Every row comes from one small tree of marks. The marks that hang from a mark follow it in brackets, in the order of their numbers. Every link used is in the known rows. Which tree was each row made from?
Known rows
Z322(Z320): [-0.41 -0.48 -2.29 -0.40 -2.30 -2.16  0.37 -2.30 -0.44  0.33 -0.23  1.02
  1.32  0.81  1.40  0.03 -0.85 -1.18  0.53 -0.11 -0.82 -1.62  0.97  2.60
  2.68  0.72 -0.29  1.87 -2.27]
Z364(Z605 Z957(Z215)): [-2.77 -1.15 -0.87  0.53 -1.13 -0.95 -0.54 -1.18 -1.79  0.17 -0.35 -3.23
  0.53  2.72  2.78  2.40 -0.04 -4.99  0.78  0.02 -2.49  2.98  0.67 -1.15
  1.79  0.72 -2.26  2.88 -2.84]
Z605(Z364): [-1.70  0.30 -2.88 -0.94 -2.58 -2.29 -1.48 -1.56  0.02 -1.05 -0.38  0.55
  1.56 -0.91  0.70 -1.04 -2.85 -2.31 -2.54  0.52 -0.45  0.59  0.74  1.55
  3.45  1.40 -0.97  5.17 -0.11]
Z81(Z45 Z215(Z871(Z581 Z620(Z605)) Z957)): [ 2.83 -1.78  0.31  0.01 -5.84  0.88  0.65  1.78  2.13  1.18  3.13 -2.34
 -1.41  0.57  0.39 -1.99  1.62 -3.93  1.13  1.73  2.47  1.08 -3.02 -0.96
  3.18  0.63 -4.53  0.57 -5.90]
Z605(Z364(Z957(Z215(Z871(Z581))))): [-1.35 -2.86 -1.05  1.02 -3.26  0.68 -0.15 -0.65 -1.88  3.02 -1.37 -2.32
 -0.09  2.52  4.33 -1.81 -2.11 -4.31  0.99  0.78  0.98  2.75 -1.54 -0.65
  3.00  0.49 -5.34  5.81 -2.95]
Z215(Z871 Z957): [-0.75 -2.28 -1.54 -0.06 -4.35 -1.56  0.31  2.45 -1.51  2.64  0.78  0.55
 -1.30 -0.31  3.10  1.59 -1.69 -2.13 -0.50 -0.39  1.30  0.60 -1.26 -1.40
  1.00 -0.25 -3.56  4.23 -1.16]
Z871(Z215 Z581 Z620): [-1.33  0.25  0.14 -0.06 -5.35  0.72  1.95  0.03  0.38  0.65  1.05 -2.92
  0.40 -0.36 -0.24 -3.69 -1.46 -1.79 -0.19  0.65  5.09 -0.61 -2.59  2.30
  2.63  1.58 -4.15  0.39 -2.49]
Z322(Z320(Z81(Z45 Z215(Z871) Z888) Z594)): [ 4.18 -0.18 -1.86  3.97 -1.21 -0.35 -0.72 -0.22  2.01  3.97  1.03  2.76
 -3.40  1.81 -1.32  0.63  4.21 -6.12  2.81 -1.31 -2.45 -1.67  0.61 -2.58
  2.49  4.88 -6.90  3.91 -3.75]
Z320(Z594): [-1.33 -0.14 -1.50  1.58 -1.95 -1.43 -0.87 -0.02 -1.43 -0.11  1.26  0.88
 -0.17 -0.76  0.12 -0.91 -0.47 -3.28 -0.70 -0.63 -1.24 -0.61 -0.14  2.71
  1.77  2.12 -2.30  3.54 -1.64]
Z957(Z215(Z871(Z581)) Z364(Z605)): [-2.08 -1.03 -0.03  0.64 -2.15  1.32  1.96  1.34 -0.04  0.02 -0.05 -1.47
  0.21  4.22  2.34 -0.01 -1.49 -0.70 -2.35  0.45  0.43  4.42  0.04  2.25
  1.63  1.24 -5.06  2.02 -3.98]
Z364(Z605 Z957(Z215(Z871))): [-1.93 -1.62 -0.43  0.85 -2.62 -0.85  0.36  0.60 -2.08  2.93 -0.96 -3.45
  0.40  3.89  3.96  2.31 -0.56 -3.90  0.92 -0.75 -1.39  2.67 -0.02 -2.59
  1.70  0.56 -5.13  3.62 -3.26]
Z237(Z322): [-2.76  0.98 -1.93 -0.47 -2.52 -0.82 -0.91  0.27 -0.91 -0.57  0.82 -1.34
  1.99  0.61 -0.14  1.12 -0.86 -2.55 -3.36 -1.36 -2.08  1.04 -0.38  0.47
  2.60  2.68 -1.03  3.13 -1.72]
Z871(Z215(Z957) Z581 Z620(Z605)): [-0.41 -3.30  0.26  1.06 -6.59  0.32  1.57  0.29  1.99  0.01  1.46 -3.07
  0.50 -1.18  0.58 -1.84 -1.51 -3.18  0.71  1.63  2.51  1.28 -2.99  4.28
  2.78 -0.74 -3.91 -0.08 -4.93]
Z237(Z322 Z605(Z364(Z957(Z215(Z871(Z581)))))): [-3.47 -2.87 -0.98  1.66 -3.36  0.25 -0.94  1.11 -0.38  3.76 -1.63 -5.09
  2.09  4.17  3.98  1.04 -2.17 -5.15 -1.54 -1.17 -3.42  5.16 -1.84 -0.61
  3.90  3.80 -6.70  5.84 -5.36]
Z620(Z605): [-0.05 -0.14 -1.09 -0.46 -3.08 -1.35 -0.20 -0.68  1.11 -3.12  0.22 -0.19
  1.68 -0.17 -1.17  0.43 -2.13 -1.26 -2.17 -0.13 -2.20  0.75  0.66  3.00
  3.21 -0.32 -0.48  1.42 -3.22]
Z322(Z320(Z594)): [-0.90 -1.36 -2.07  2.26 -2.39 -2.20 -0.33 -1.69 -0.97  1.53  0.62  1.68
  0.74  0.16  1.60 -0.99  0.06 -2.87  1.74 -0.36 -2.35 -2.18  0.60  4.69
  2.36  1.85 -1.89  2.81 -3.08]
Z871(Z581 Z620(Z605(Z364))): [-1.03 -0.78 -0.93 -0.69 -5.18 -1.40 -0.24 -1.31  2.70 -2.16  0.51 -1.81
  3.96 -1.21 -0.39 -3.41 -3.53 -1.23 -1.88  1.03 -0.26  0.93 -0.93  6.14
  4.67 -0.04 -2.44  2.05 -4.38]
Z892(Z871(Z215(Z957(Z364)) Z581 Z620(Z605))): [-1.02 -4.50  0.38  2.65 -6.03  1.17  3.16  2.31  1.42 -0.56  0.78 -3.22
  0.91  0.75  1.78 -1.75 -1.49  0.83 -1.50  1.81  2.03  4.06 -0.88  3.79
  2.68 -1.92 -5.24  1.26 -4.98]
Z322(Z320(Z81)): [-0.56 -0.71 -1.36  0.28 -1.52 -3.08  0.69 -2.38  0.76  0.04 -1.40  2.51
  1.29  1.09  0.34  0.86  0.57 -0.49  0.98 -1.42 -1.39 -0.91  1.31  2.75
  1.68  0.69 -1.63  2.96 -2.52]
Z957(Z215(Z871(Z620)) Z364(Z605)): [-3.25 -1.06  0.56  0.78 -3.36 -2.14  2.84  2.46  1.15  1.43  1.64 -2.67
  0.56  3.35  2.36  0.21 -0.33  1.46 -3.34 -0.85  1.61  2.87  0.59  1.04
  1.66  1.16 -7.72  2.76 -0.87]
Z322(Z320(Z81(Z215 Z888) Z594)): [ 2.49 -0.30 -1.45  4.45 -0.88 -1.08 -1.14 -1.93  1.85  1.58  0.90  3.11
 -0.65  0.75 -1.35  0.99  3.26 -6.65  2.43 -0.99 -3.28 -1.57  1.37  2.28
  2.67  4.14 -3.81  4.50 -1.55]
Z871(Z215(Z957) Z620(Z605)): [-0.83 -3.24 -0.10  1.36 -6.03 -2.13  1.46  0.63  2.17  0.50  1.87 -2.98
  0.31 -1.32  0.76 -0.37 -0.88 -2.52 -0.44  0.96  1.94  0.94 -1.73  2.89
  2.86 -0.69 -4.33  1.12 -2.33]
Z237(Z322(Z320(Z81)) Z605): [-2.54 -0.73 -1.28  0.66 -1.30 -3.49 -0.22 -0.64  2.38  0.76 -1.34 -0.27
  3.47  2.71 -0.03  4.03  0.66 -1.80 -1.75 -3.36 -6.04  1.55  1.19  2.52
  2.44  3.92 -2.77  3.17 -4.82]
Z237(Z322 Z605(Z364(Z957))): [-3.93 -1.64 -2.96 -0.29 -2.26 -3.08 -2.37 -0.50 -0.19  0.84 -0.91 -3.92
  4.12  0.90  2.64  2.84 -1.99 -5.44 -2.83 -1.28 -6.69  4.05  0.39 -0.37
  4.16  3.68 -1.89  6.12 -2.75]
Z871(Z215(Z957(Z364)) Z581 Z620(Z605)): [-1.10 -4.36  0.47  1.29 -5.44 -0.24  2.78  0.67  2.74 -1.39  2.33 -2.45
  0.38 -0.73  1.50 -1.76 -1.15 -1.46 -1.23  2.28  1.61  3.48 -1.83  5.67
  2.37 -1.21 -3.62  0.45 -3.34]

Which tree is each row?
[-2.67 -3.04 -0.16 -0.68 -5.48 -1.11  2.29  3.50 -0.06  1.70  1.94 -1.76
  1.31  0.98  4.05  0.71 -1.46 -0.49 -1.17  0.67  0.88  3.49 -1.48  2.51
  0.95 -0.48 -4.57  2.13 -3.62] : Z215(Z871(Z581 Z620) Z957(Z364(Z605)))
[-2.48 -2.49 -1.96  0.95 -1.35 -1.72 -1.44 -2.51 -1.22  0.60 -0.64 -2.00
  0.04  1.07  3.44 -0.43 -0.86 -4.71 -0.19  0.68 -0.97  2.62  0.42 -0.79
  3.00  0.69 -2.86  6.09  0.09] : Z605(Z364(Z957(Z215)))
[-1.28 -3.19 -0.80  1.92 -6.23 -1.97  0.97 -0.36  0.94  1.54 -1.82 -5.09
  3.59  1.42  2.11 -2.04 -2.58 -2.30  0.05  0.83 -0.25  2.32  0.17  0.55
  5.41 -0.80 -5.84  4.65 -3.47] : Z892(Z871(Z215 Z620(Z605(Z364(Z957)))))
[-2.30 -1.60  0.49  1.23 -3.79 -1.83  3.32  2.45  1.29  1.89  2.36 -1.62
 -1.12  1.92  2.40 -1.55 -0.13  2.70 -3.56 -1.27  3.67  1.68 -0.35  0.58
  1.51  0.69 -7.85  3.71  0.98] : Z957(Z215(Z871(Z620)) Z364)
[-0.41 -4.06 -0.90  1.33 -3.41 -1.71 -0.42 -0.85  0.57  1.74 -1.33 -2.70
  1.00  2.63  3.35 -0.07 -2.13 -3.33 -0.44  0.53 -2.05  3.25  0.26  0.42
  4.09 -0.54 -5.81  5.63 -2.41] : Z620(Z605(Z364(Z957(Z215(Z871)))))
[-3.96 -3.40 -2.41  1.96 -1.59 -2.78 -1.44 -2.51  0.50  3.02 -1.01 -4.06
  3.30  3.66  4.46  2.36 -0.20 -5.36 -0.18 -0.84 -6.26  3.35  1.02  1.33
  4.49  3.82 -3.78  5.52 -3.62] : Z237(Z322(Z320) Z605(Z364(Z957(Z215))))
[-2.04 -2.97 -0.11  0.96 -4.95 -0.24  0.88  0.23 -0.81  4.20 -0.08 -3.80
  0.68  1.82  4.44 -2.84 -1.55 -2.82  1.01  0.13  3.08  1.60 -2.32 -0.28
  2.83  0.30 -7.39  5.19 -2.19] : Z605(Z364(Z957(Z215(Z871(Z581 Z620)))))
[-1.53 -3.47 -0.04  1.12 -4.22 -0.70 -0.20 -2.25  1.47 -0.75  0.12 -4.34
  2.43  0.68  2.32 -2.63 -1.44 -3.77  0.68  1.21 -0.70  2.53 -1.17  3.42
  4.07 -0.80 -4.37  3.11 -3.94] : Z871(Z581 Z620(Z605(Z364(Z957(Z215)))))
[-0.89 -2.67  1.76  1.25 -4.56  0.28  3.36  2.01  2.74 -0.52  1.72 -2.35
  0.47  2.35  1.07 -2.54 -1.37  1.97 -2.97 -0.06  2.32  2.78 -1.05  4.60
  2.42 -0.76 -7.22  1.13 -3.79] : Z957(Z215(Z871(Z581 Z620(Z605))) Z364)
[-1.64 -2.22 -0.26  0.57 -5.97  0.52  1.54  0.56 -0.09  1.68  1.79 -2.66
 -0.70 -1.01  1.75 -2.17 -0.86 -3.32  0.95  1.32  5.07  0.50 -3.40  1.69
  1.72  0.34 -4.12  1.32 -2.52] : Z871(Z215(Z957) Z581 Z620)
[ 4.52 -0.07 -1.38  3.80 -1.45  2.13 -0.47 -0.45  1.55  3.70  0.72  2.59
 -3.13  2.01 -1.69 -0.80  3.47 -6.53  3.86 -0.69 -1.70 -1.28 -0.79 -1.18
  2.56  5.01 -6.41  2.49 -6.49] : Z322(Z320(Z81(Z45 Z215(Z871(Z581)) Z888) Z594))
[-1.93 -2.47 -0.83  1.02 -5.54 -1.54  1.41  0.87  0.32  2.27  2.21 -2.47
 -1.20 -1.51  2.02 -0.87 -0.22 -2.49  0.03  0.49  4.06  0.15 -2.16  0.15
  1.50  0.49 -4.64  2.60  0.22] : Z871(Z215(Z957) Z620)
[-2.42 -0.86 -0.46  0.61 -2.04 -1.09  1.79  1.58  0.13  0.23  0.32 -1.18
 -0.18  3.94  2.50  1.39 -0.77  0.07 -3.35 -0.30 -0.54  3.97  1.16  0.74
  1.58  1.54 -5.44  3.40 -1.58] : Z957(Z215(Z871) Z364(Z605))
[-0.25 -0.71  0.77  0.33 -5.75  0.77  2.13 -0.64  2.41 -0.98  0.85 -3.31
  2.01 -0.21 -1.21 -3.16 -2.28 -1.36 -0.53  1.00  2.60  0.22 -2.14  4.75
  3.74  0.35 -3.97 -0.86 -4.85] : Z871(Z215 Z581 Z620(Z605))
[-0.81 -1.84  0.48  1.30 -6.06 -0.53  0.98  0.33  2.81  1.15  0.18 -2.67
  1.87  1.84  1.13 -3.71 -3.05 -0.64 -1.84  0.23  2.40  1.61 -1.79  4.15
  4.40  0.23 -7.71  3.05 -4.20] : Z957(Z215(Z871(Z581 Z620(Z605(Z364)))))
[-0.16 -3.89 -0.40  1.12 -3.84  0.41 -0.01 -0.80  0.19  1.16 -1.63 -2.81
  1.13  2.82  3.02 -1.46 -2.87 -4.02  0.65  1.22 -1.55  3.64 -1.07  1.97
  4.21 -0.75 -5.24  4.45 -5.14] : Z620(Z605(Z364(Z957(Z215(Z871(Z581))))))
[-3.29 -2.96 -3.29  0.08 -2.63 -3.94 -1.71 -2.21  0.21  2.32 -1.60 -3.24
  4.79  2.15  4.02  2.63 -1.30 -5.06 -0.29 -0.81 -7.53  2.51  0.91  1.52
  4.73  3.66 -1.50  5.61 -4.01] : Z237(Z322(Z320) Z605(Z364(Z957)))
[-2.92 -2.48 -2.16 -0.52 -1.97 -2.37 -0.13  0.53 -0.40 -1.80  1.45  0.02
  0.62  0.26  2.96  3.34 -0.68 -2.10 -2.22  1.26 -2.91  4.37  1.19  1.92
  0.76 -0.01  0.19  3.14 -1.34] : Z215(Z957(Z364(Z605)))
[-1.57 -2.93 -1.41  1.20 -2.80 -1.53 -0.50 -0.44 -1.19  3.50 -1.04 -2.14
 -0.35  2.39  4.44 -0.38 -1.55 -3.92  0.03  0.10  0.24  2.26 -0.32 -2.10
  3.07  0.60 -5.92  7.05 -0.23] : Z605(Z364(Z957(Z215(Z871))))
[-1.94 -2.77 -1.01 -0.62 -3.81 -0.24  1.19  2.39 -1.16  0.41  0.35 -0.24
  0.49  1.71  3.96  1.96 -2.11 -2.11 -1.03  1.42 -1.00  4.57 -0.75  1.90
  1.10 -0.17 -2.49  2.64 -4.16] : Z215(Z871(Z581) Z957(Z364(Z605)))
[-2.96 -2.81 -1.73  0.59 -2.94 -1.49  1.18  0.57  0.35 -0.50  0.98 -1.55
 -0.43  0.73  2.77  2.13 -0.63 -3.17 -1.66  1.97 -1.10  4.73  0.47  1.92
  1.76  0.99 -1.82  2.81 -1.03] : Z871(Z215(Z957(Z364(Z605))))
[ 3.60 -1.49 -1.24  4.16 -1.88  2.71 -1.75  2.11  0.54  3.38  2.20  2.32
 -5.31 -0.02 -0.86  0.86  3.53 -8.37  2.54 -0.32 -0.58  1.41 -2.21 -3.52
  0.72  4.10 -6.91  4.11 -5.02] : Z320(Z81(Z45 Z215(Z871(Z581) Z957) Z888) Z594)
[-1.11 -2.30 -1.30  0.72 -4.13  1.50  0.53 -0.37 -1.13  0.68  0.50 -1.09
 -1.67 -0.76  1.57 -0.83 -1.26 -4.28  0.79  2.02  2.94  1.51 -2.58  1.36
  1.72  0.69 -2.13  1.89 -3.21] : Z871(Z215(Z957) Z581)
[-0.40 -2.16 -1.14 -0.20 -4.68  0.58  0.36  2.07 -1.86  2.21  0.50  0.46
 -1.08 -0.05  3.05  0.01 -2.32 -2.64  0.21  0.28  2.23  0.96 -2.63  0.23
  0.93 -0.32 -2.97  3.08 -3.76] : Z215(Z871(Z581) Z957)
[-0.57 -0.77  0.37  0.57 -5.47 -1.57  1.77 -0.16  2.78 -0.71  0.98 -2.99
  1.67 -0.45 -1.32 -1.98 -1.58 -1.15 -1.40  0.04  1.82 -0.02 -0.74  3.07
  3.84  0.46 -4.58  0.37 -2.22] : Z871(Z215 Z620(Z605))
[-1.85 -3.36 -1.60  0.92 -2.98 -1.04  1.41  0.18  0.27 -0.44  1.76 -0.34
 -2.19 -0.62  2.45  0.63 -0.26 -2.37 -2.19  1.78  1.18  3.57 -0.20  1.48
  1.30  0.39 -2.29  3.81  0.94] : Z871(Z215(Z957(Z364)))
[-2.29 -3.02 -0.61  1.11 -4.68 -2.45  0.59  0.21 -0.23  4.44  0.19 -3.63
  0.31  1.51  4.50 -1.66 -1.04 -2.52  0.03 -0.73  2.45  1.40 -1.19 -1.73
  2.95  0.39 -7.89  6.25  0.32] : Z605(Z364(Z957(Z215(Z871(Z620)))))
[ 2.24 -1.03 -3.45  1.03 -0.35  1.09 -1.24  0.25  1.14 -1.73  4.39  0.74
 -4.73 -1.45 -0.12  2.24  3.00 -5.62 -2.02  1.93 -1.37  3.14  1.02 -5.19
  1.95  2.64 -1.06  3.53  0.13] : Z81(Z45 Z215(Z957(Z364)) Z888)
[-0.90 -2.36 -0.23 -0.26 -6.40 -0.45  1.35  3.22 -0.80  3.31  1.69 -1.12
 -0.39 -0.48  3.11 -1.26 -1.58 -1.35  0.22 -0.18  4.36 -0.16 -3.45  0.56
  1.01 -0.66 -5.04  2.44 -3.23] : Z215(Z871(Z581 Z620) Z957)
[-2.91 -1.76  0.49  0.84 -4.21 -2.06  1.52  1.63 -1.04  4.14  0.25 -4.91
  1.25  3.30  3.99  1.02 -0.08 -2.65  1.05 -1.32  0.80  1.64 -0.60 -2.29
  1.57  0.44 -7.28  2.94 -2.61] : Z364(Z605 Z957(Z215(Z871(Z620))))
[-1.20 -1.41  0.06  1.03 -2.18  1.63  2.45  1.27 -0.22  0.28  0.84 -0.23
 -1.85  2.55  2.25 -1.69 -1.30  0.35 -2.79  0.20  2.39  3.03 -0.72  1.67
  1.43  0.72 -5.24  3.06 -2.08] : Z957(Z215(Z871(Z581)) Z364)
[-1.47 -2.42 -0.91 -0.03 -5.91 -2.48  1.31  3.24 -0.55  3.82  2.08 -1.05
 -0.36 -0.84  3.17  0.23 -0.98 -0.72 -0.68 -0.88  3.52 -0.60 -1.98 -1.21
  0.93 -0.53 -5.77  3.68 -0.80] : Z215(Z871(Z620) Z957)
[-1.04 -3.62 -0.96  2.41 -7.19  0.42  0.65  0.75  1.57  0.93 -0.76 -3.45
  2.04  0.30  1.62 -3.03 -3.00 -1.88 -0.41  2.35  2.27  2.65 -1.68  3.22
  4.59 -0.95 -5.61  3.10 -5.59] : Z892(Z871(Z215(Z957) Z581 Z620(Z605(Z364))))
[-0.97 -4.01 -0.86  0.90 -6.85 -0.73  0.55 -0.70  2.69  0.05  0.78 -2.96
  1.77 -1.25  1.29 -2.88 -2.58 -3.88  0.06  2.84  1.88  2.03 -2.65  5.53
  4.32 -0.03 -4.22  2.35 -3.92] : Z871(Z215(Z957) Z581 Z620(Z605(Z364)))
